Each row was made from one walk, in order. Every step used is in the known rows, and no mark comes twice. Write each row's walk.
In the rows, 128 means zero.
Known rows
velumat-lalol: [118 181 186 128 114 161 146 136 137 120 137 128 132 126 108 136 148 151
 129 147 130 130]
zinumuk-nepo-lalol: [124  84  84 131 117 124 151 132 105 105 146 128 139 127 146  99 124 126
 136 112 140 173]
zinumuk-nepo-pina: [124 124 187 122 125 121 120 139  74 111 134 141 143 137 104 116 127 128
 141 130 108 226]
nepo-zinumuk: [139 130  64 119 134 116 114 131 144 124 143 121 126 116 105 126 100 127
 130 152 156 177]
velumat-zinumuk: [131 143 157 113 125 141 119 128 129 125 143  79 121 120  97 144  99 132
 131 140 119 165]
batop-zinumuk-nepo-lalol: [130  81  69 137 119 115 150 127 137 101 158 140 138 125 147  99 128 127
 136 112 131 198]
zinumuk-nepo: [128 120 156 133 121 134 143 147  95 110 133 110 133 135 141  90 121 126
 140 118 120 187]
pina-batop-sudi: [102  73 130 135 119 147 142 121 105 126 148 155 119 111 102 120 115 118
 137  67 116 142]
pina-velumat-lalol-batop: [104 172 176  95 115 145  98 144 107 121 152 142 125 120  84 113 144 140
 134 136 125 149]
lalol-batop-zinumuk-nepo-sudi: [133 105 109 119 135 122 104 142  99 105 162 167 128 117 135  95  98 116
 143  89 141 217]
sudi-batop: [122 125 147 164 108 100  95 114 129 128 138 154 126 113 112 124 171 124
 132  93 117 121]
lalol-batop-sudi: [ 93  90 147 104 141 152  81 125  59 125 145 142 131 123  85 115 142 114
 135  78 117 135]
pina-nepo-zinumuk: [141 125  78 120 130 122 133 129 142 131 151 140 123 118 118 149  88 119
 133 195 158 197]
velumat-zinumuk-nepo-lalol-batop: [110 113 128  99 132 129  91 138  79 109 166 129 136 117 112 105 124 115
 139 106 128 177]
nepo-pina: [123 128 166 118 128 117 109 125  96 124 131 153 140 132  94 143 132 129
 133 139 115 185]
pina-velumat-zinumuk-nepo-lalol-batop-sudi: [ 92  72 127  96 124 152  95 129  53 113 157 122 129 120  77  98 126 122
 141  80 121 181]
pina-velumat-sudi-batop-zinumuk-nepo: [130 124 149 150 102  99 128 137 149 104 158 149 122 124 119  77 138 132
 143 107 101 233]
sudi-batop-zinumuk-nepo: [133 112 147 159 113 108 127 134 142 104 158 139 130 127 135  90 149 126
 140  99 101 219]
velumat-zinumuk-nepo-pina: [125 130 200 115 123 127 115 139  74 110 143 116 140 134  88 125 113 130
 142 138 104 242]
zinumuk-nepo-lalol-batop-sudi: [ 92  69 125 106 136 150  92 127  47 114 153 142 137 122  95 100 140 113
 139  70 123 159]
nepo-sudi-batop-zinumuk: [138 108  98 159 119  91  95 110 183 117 168 186 122 109 121 123 153 123
 132  90 116 185]

Which walk is each row?
[135 109 135 150 114 116 162 141 158 104 166 143 123 122 145  92 114 124
 142 104 103 230]	pina-batop-zinumuk-nepo
[139 101 102 127 131 124 120 139 110 106 155 161 128 119 141  98  96 120
 141  94 143 215]	batop-zinumuk-nepo-sudi
[128 114 134 112  95 108 134 139 124 115 138 136 120 133  90  97 117 148
 138 149 111 242]	batop-zinumuk-nepo-pina-velumat
[128  79  78 148 112 106 140 122 137 101 162 148 137 120 142  97 143 126
 137  99 127 197]	sudi-batop-zinumuk-nepo-lalol
[125  90  89 119 106 128 151 134 110 104 150 101 131 123 125  99 104 135
 138 125 137 202]	pina-velumat-zinumuk-nepo-lalol
[103 172 200  92 113 145  96 150  85 113 155 144 131 123  76 105 143 140
 139 135 118 189]	zinumuk-nepo-pina-velumat-lalol-batop
[124 123 180 118 130 112 103 136  94 106 156 158 142 134  98 115 135 124
 142 123  97 252]	lalol-batop-zinumuk-nepo-pina
[127 138 158  98 104 129 119 132 123 125 141  85 116 122  67 135  92 147
 134 158 115 212]	nepo-pina-velumat-zinumuk
[125 132 191 138 117  97 106 129 107 106 153 174 140 128  91 113 140 129
 144 117  95 252]	velumat-sudi-batop-zinumuk-nepo-pina
[ 87 111 189  97 121 164  94 137  44 114 151 141 133 126  61 102 146 132
 141  93 112 187]	zinumuk-nepo-pina-velumat-lalol-batop-sudi
[127 110 138 159 108 103  90 125  95 115 147 170 125 107 120 102 145 118
 142  69 134 163]	zinumuk-nepo-sudi-batop
[127 112 140 149  97 104  93 128 100 115 151 151 118 105 103  99 131 127
 143  80 132 187]	pina-velumat-zinumuk-nepo-sudi-batop
[138  97 100 133 124 119 133 139 122 106 163 173 122 110 144  98  86 117
 143  83 140 220]	pina-batop-zinumuk-nepo-sudi
[135 106 108 118 130 132 128 130 100 130 144 182 121 117 144 146  84 113
 138 145 160 169]	pina-nepo-sudi
[119 157 162 113 103  94 123 137 139 116 141 176 118 123  79  97 103 144
 140 146 113 225]	batop-zinumuk-nepo-pina-velumat-sudi
[126 115 141 124  88  98 123 134 125 115 141 145 120 129  84  95 133 147
 140 135 107 239]	sudi-batop-zinumuk-nepo-pina-velumat
[119 171 186 117  92 146 151 143 141 111 147 135 127 129  81 113 142 166
 135 162 117 217]	batop-zinumuk-nepo-pina-velumat-lalol
[127 105  90 121 135 108 108 118 171 117 181 179 129 119 127 133 141 116
 132 134 115 197]	pina-nepo-lalol-batop-zinumuk
[135 111 116 146 119  99 145 118 201 118 176 188 120 111 117 136 121 124
 134 112  98 219]	nepo-pina-batop-zinumuk
[129  76  69 143 113 113 164 128 148 101 167 151 133 117 150  99 119 124
 138 102 129 204]	pina-batop-zinumuk-nepo-lalol
[108 110 119 104 133 125  94 137  78 110 159 146 138 119 121  99 133 113
 139  99 131 165]	zinumuk-nepo-lalol-batop
[117 169 193 129  85 136 139 139 142 111 151 145 126 125  76 111 156 164
 137 150 113 214]	sudi-batop-zinumuk-nepo-pina-velumat-lalol
[130 131 177 122 119 144 138 147  96 108 144  75 127 130 119 103 101 130
 142 127 113 212]	velumat-zinumuk-nepo
[127 109 133 158 108 103  96 115 111 129 150 193 122 104 123 136 140 113
 139 104 140 149]	pina-nepo-sudi-batop
